Known rows, with every way that one mark hangs from another:
z_530[z_532 z_818[z_175[z_162]]]: -4.770 0.264 -0.777 -0.722 -1.897 0.679 -0.914 1.039 3.457 0.585 -2.326
 0.414 -0.849 -0.095 -0.530 -0.574 0.394 -0.316 -0.923 -0.931
z_696[z_162[z_175]]: 0.619 -0.646 -0.699 0.219 1.789 0.188 0.444 -0.695 -1.383 0.936 0.888
 0.666 -0.117 0.749 -0.190 -1.040 -1.218 -0.108 1.262 -0.309
z_175[z_162[z_394] z_818[z_530[z_532[z_696]]]]: 0.382 0.499 -4.693 -1.617 -2.886 -0.191 0.088 0.336 0.095 -0.696 1.316
 -1.803 -0.999 0.109 0.258 -0.121 -0.079 -0.463 -3.308 1.353
z_530[z_532 z_818[z_175]]: -4.658 0.177 1.464 0.224 -1.133 0.528 -1.038 1.376 3.464 1.178 -3.463
 0.821 -0.865 -0.294 -0.936 -0.118 0.330 -0.639 -0.198 -1.285
z_818[z_175[z_162[z_394]] z_530[z_532[z_696]]]: -3.099 -0.048 1.641 -0.064 -2.103 -0.482 -0.306 0.625 3.682 0.458 -0.777
 -1.085 -1.069 0.096 -1.674 0.577 0.872 -0.091 -2.899 -1.770
z_696[z_162[z_175] z_532]: 1.356 -0.411 -1.778 -0.010 1.757 0.770 -0.184 -0.985 -3.478 -0.303 1.911
 0.752 1.223 -0.013 0.715 0.161 -1.075 0.169 2.852 -0.570
z_175[z_162[z_394] z_818[z_530]]: 0.606 0.275 -5.447 -2.302 -3.801 -0.249 0.268 0.469 -1.814 -0.686 2.198
 -1.987 -1.055 0.119 0.916 -0.910 -0.813 -0.838 -3.880 1.815
z_394[z_162[z_175[z_818]]]: 1.669 -0.197 -0.169 1.312 -2.414 -0.083 -0.362 -0.627 -3.022 -0.912
 1.598 -0.097 -0.368 0.000 0.676 -0.197 -1.894 0.452 1.381 1.257
z_285[z_162[z_175[z_818]] z_532[z_696]]: 5.119 1.154 -2.568 -0.507 2.055 -1.640 1.387 -0.100 -0.759 -2.195 0.878
 1.277 0.971 -0.449 2.729 -1.474 2.562 0.845 0.580 0.026
z_162[z_175[z_818] z_394]: 0.109 -1.023 -0.804 0.345 -1.016 0.844 -0.575 -0.797 -2.569 0.936 1.764
 -2.560 0.831 -0.374 1.141 -1.095 -1.625 -0.840 0.872 3.330
z_162[z_175]: -1.175 -0.537 -0.713 1.556 -0.322 -0.499 0.246 -0.747 -0.604 1.087 0.592
 -0.418 0.098 -0.092 1.186 -1.747 -1.161 0.327 1.071 0.899
z_818[z_530[z_532[z_696[z_162[z_175 z_394]]]]]: 0.629 -0.081 3.436 1.129 0.667 -0.999 0.383 -0.032 1.782 1.631 -2.640
 0.406 -0.669 0.670 -1.717 0.978 -0.197 -0.218 -0.912 -1.277
z_696[z_162[z_175[z_818[z_530]] z_394] z_532]: 2.833 -0.763 -0.857 -0.776 1.120 1.220 -0.707 -0.750 -4.888 0.158 2.104
 -0.742 1.439 -0.108 0.351 0.517 -1.251 -0.949 1.888 0.620
z_532[z_696[z_162[z_175[z_818] z_394]]]: 0.152 -0.310 1.213 0.675 3.319 0.805 0.045 -0.199 -0.114 0.392 0.864
 0.192 0.693 0.059 -0.358 0.672 0.686 0.437 1.480 0.810
z_285[z_532[z_696]]: 1.608 1.127 -0.739 0.083 0.464 -0.964 1.133 0.754 0.968 -2.325 -1.577
 2.868 -0.395 -0.339 0.100 0.047 1.503 1.033 0.759 -1.659
z_818[z_175[z_162[z_394]] z_530[z_532]]: -2.882 -0.172 0.538 -0.719 -3.340 -0.558 -0.357 0.451 2.916 0.519 -0.616
 -1.256 -1.345 0.257 -1.549 0.083 -0.157 -0.589 -3.302 -1.658
z_175[z_162[z_394] z_818[z_530[z_532]]]: 0.408 0.353 -5.498 -1.992 -3.800 -0.218 0.076 0.209 -0.538 -0.679 1.348
 -1.940 -1.175 0.202 0.444 -0.474 -0.827 -0.783 -3.539 1.372
z_394[z_162[z_175]]: 1.163 -0.374 1.324 1.196 -1.971 0.101 -0.138 -1.200 -2.514 -0.869 1.100
 0.260 0.018 0.287 0.254 0.129 -2.069 0.866 1.735 0.851
z_394[z_162[z_175[z_818[z_530]]]]: 2.074 -0.241 0.629 1.337 -2.652 -0.539 -0.261 -0.371 -3.045 -0.305 1.035
 -0.137 -0.738 0.135 0.400 -0.085 -1.804 0.168 0.465 0.728
z_162[z_175[z_818[z_530[z_532[z_696]]]] z_394]: 0.618 -0.879 1.369 1.187 -0.504 0.176 -0.557 -0.485 -1.135 1.669 0.182
 -2.409 0.470 -0.223 0.236 -0.458 -0.735 -0.872 0.285 2.374
z_530[z_532[z_696[z_162]] z_818[z_175]]: -4.096 0.200 3.033 0.642 1.818 0.911 -1.012 1.476 4.198 1.296 -3.351
 1.600 -0.497 -0.064 -1.702 0.771 1.764 -0.191 0.572 -1.841
z_532[z_696[z_162[z_175 z_394]]]: -0.176 -0.429 2.317 0.536 3.549 0.914 0.189 -0.588 0.199 0.306 0.529
 0.428 0.956 0.242 -0.713 0.926 0.440 0.756 1.804 0.580
z_696[z_532]: -0.541 0.540 -2.224 -0.423 -0.874 0.240 0.046 -0.259 -1.839 -1.875 0.725
 0.842 0.759 -0.773 1.148 1.033 -1.051 0.657 1.341 -0.258

Rows:
-4.323 -0.272 0.051 -1.807 -1.934 1.158 -0.757 1.256 0.337 0.516 -0.460
 -0.124 -0.119 -0.214 0.293 -1.109 0.257 -0.608 -1.630 0.485
z_530[z_818[z_175[z_162[z_394]]]]
4.657 1.011 -1.082 -0.509 2.439 -1.498 1.609 -0.648 -0.241 -2.120 0.377
 1.651 1.356 -0.147 2.324 -1.185 2.290 1.270 0.957 -0.293
z_285[z_162[z_175] z_532[z_696]]
-0.238 0.052 0.319 1.394 3.227 0.001 0.326 0.245 0.499 0.402 0.696 0.939
 0.126 0.012 -0.020 0.123 1.066 0.712 1.414 -0.146
z_532[z_696[z_162[z_175[z_818]]]]
-4.166 -0.300 -2.046 -1.457 -2.721 0.884 -0.379 0.057 1.014 -1.084 2.361
 -1.321 -0.306 -0.277 0.052 -0.685 -0.464 0.153 -1.576 0.262
z_818[z_175[z_162[z_394]]]
-0.516 -0.072 1.295 1.199 3.605 0.145 0.481 -0.162 0.917 0.431 0.348
 1.238 0.365 0.215 -0.380 0.384 0.894 1.007 1.684 -0.378
z_532[z_696[z_162[z_175]]]
5.463 0.336 -1.073 -2.405 0.599 -0.480 1.224 -1.462 -2.393 -2.202 0.807
 0.176 1.754 0.110 2.083 -1.284 0.291 0.205 0.603 1.170
z_285[z_162[z_175 z_394] z_532]
-2.399 -0.135 4.576 1.025 -0.274 -0.742 -0.405 1.113 3.682 1.409 -2.282
 -0.004 -1.276 0.102 -2.521 1.176 0.837 -0.612 -1.796 -2.858
z_818[z_175 z_530[z_532[z_696[z_162[z_394]]]]]
-1.784 -0.078 3.126 0.332 2.469 1.237 -0.652 0.334 2.348 1.520 -3.384
 1.076 0.488 0.329 -1.235 0.819 0.828 -0.086 1.483 -0.088
z_530[z_532[z_696[z_162[z_175 z_394]]] z_818]
-2.920 -0.039 -0.447 -0.594 -3.282 -1.405 0.173 1.204 1.724 0.550 0.258
 -0.561 -1.751 0.087 -0.424 -1.072 0.286 -0.406 -4.045 -2.056
z_818[z_175[z_162] z_530]
0.778 -0.993 0.595 0.713 -1.351 0.137 -0.582 -0.616 -1.809 1.649 0.269
 -2.584 0.309 -0.130 0.386 -0.805 -1.413 -1.199 -0.034 2.441
z_162[z_175[z_818[z_530[z_532]]] z_394]
2.589 -0.128 -1.348 -1.422 0.667 0.054 0.544 -1.476 -2.374 -0.404 2.583
 -1.886 1.549 -0.063 2.346 -0.918 -0.656 -0.151 -0.186 2.993
z_285[z_162[z_175[z_818] z_394]]
-0.246 0.600 2.441 1.339 -0.273 -1.720 0.676 0.617 2.870 1.002 -3.326
 1.006 -1.365 0.351 -1.521 1.090 0.118 0.134 -1.649 -1.990
z_818[z_530[z_532[z_696]]]
0.304 0.027 1.061 1.459 3.026 -0.436 0.408 0.496 0.524 0.979 0.145 0.976
 -0.202 0.154 -0.354 0.135 1.192 0.426 0.585 -0.551
z_532[z_696[z_162[z_175[z_818[z_530]]]]]
-1.878 0.237 2.949 -0.176 2.245 1.258 -0.557 0.587 2.681 1.050 -3.684
 1.547 0.231 0.327 -1.621 1.428 0.775 -0.083 1.051 -0.402
z_530[z_532[z_696[z_162[z_394]]] z_818]
-3.035 0.200 3.651 1.753 -1.047 -1.494 -0.287 1.464 4.467 1.372 -2.628
 0.303 -1.760 -0.191 -1.932 0.756 1.097 -0.258 -2.027 -3.199
z_818[z_175 z_530[z_532[z_696]]]
-4.874 0.197 1.542 -0.304 -0.147 1.343 -1.103 0.983 4.197 0.494 -2.328
 0.179 -0.006 -0.281 -0.992 0.523 1.658 0.164 -0.253 -0.361
z_530[z_532[z_696] z_818[z_175[z_162[z_394]]]]
1.803 -0.929 -0.283 -1.043 1.762 1.887 -0.588 -1.599 -4.359 -0.454 2.114
 -0.384 2.138 0.042 0.187 0.848 -1.575 -0.234 3.124 0.728
z_696[z_162[z_175 z_394] z_532]
-2.674 -0.359 0.594 -1.220 -3.400 -0.585 -0.110 0.775 1.036 0.450 0.511
 -1.294 -1.142 0.109 -0.769 -0.559 -0.125 -0.646 -3.929 -1.151
z_818[z_175[z_162[z_394]] z_530]
2.264 -0.771 -1.707 -0.821 1.418 1.752 -0.799 -1.053 -4.943 -0.464 2.641
 -0.742 1.693 -0.210 0.702 0.555 -1.360 -0.649 2.708 1.130
z_696[z_162[z_175[z_818] z_394] z_532]
4.471 1.639 -1.328 -1.741 2.023 -1.413 1.899 -0.109 0.320 -3.304 -0.208
 2.476 0.861 -0.135 1.613 -0.017 2.236 1.325 -0.058 -0.929
z_285[z_162 z_532[z_696]]
1.623 -0.319 -0.658 -2.052 1.421 2.025 -0.290 -1.062 -3.786 -1.513 1.578
 0.513 1.647 0.084 -0.418 1.980 -1.623 -0.181 2.163 0.035
z_696[z_162[z_394] z_532]
-0.681 0.471 -0.472 1.628 1.976 -0.071 0.011 -0.201 2.986 0.068 -1.170
 0.825 -0.461 0.093 -0.933 0.857 0.362 0.643 1.640 -0.799
z_530[z_532[z_696[z_162[z_175[z_818]]]]]
0.340 0.857 -1.741 1.236 -1.332 -1.611 0.241 1.558 1.106 0.548 -1.307
 0.136 -1.925 -0.313 -0.100 0.085 0.216 -0.662 -2.056 -0.712
z_175[z_818[z_530[z_532[z_696]]]]
5.562 0.659 -1.014 -1.391 2.010 -0.524 0.992 -0.701 -1.708 -2.210 1.118
 0.119 1.824 -0.371 2.245 -0.776 2.017 0.487 0.799 1.362
z_285[z_162[z_175[z_818] z_394] z_532[z_696]]
0.211 -0.246 -1.704 2.138 -1.297 -1.387 -0.050 0.284 -0.373 1.832 -0.047
 -0.964 -0.976 -0.243 1.004 -1.874 -0.709 -0.646 -0.336 0.495
z_162[z_175[z_818[z_530[z_532]]]]
2.004 -0.139 0.645 1.681 -2.665 -0.499 -0.383 -0.541 -2.166 -0.340 0.406
 -0.165 -0.849 0.209 0.056 0.162 -1.784 0.204 0.789 0.498
z_394[z_162[z_175[z_818[z_530[z_532]]]]]
-0.345 0.005 2.067 -0.179 3.262 0.959 0.383 -0.217 0.627 -0.430 0.058
 1.066 0.635 0.263 -1.180 1.754 0.460 0.779 1.128 0.098
z_532[z_696[z_162[z_394]]]
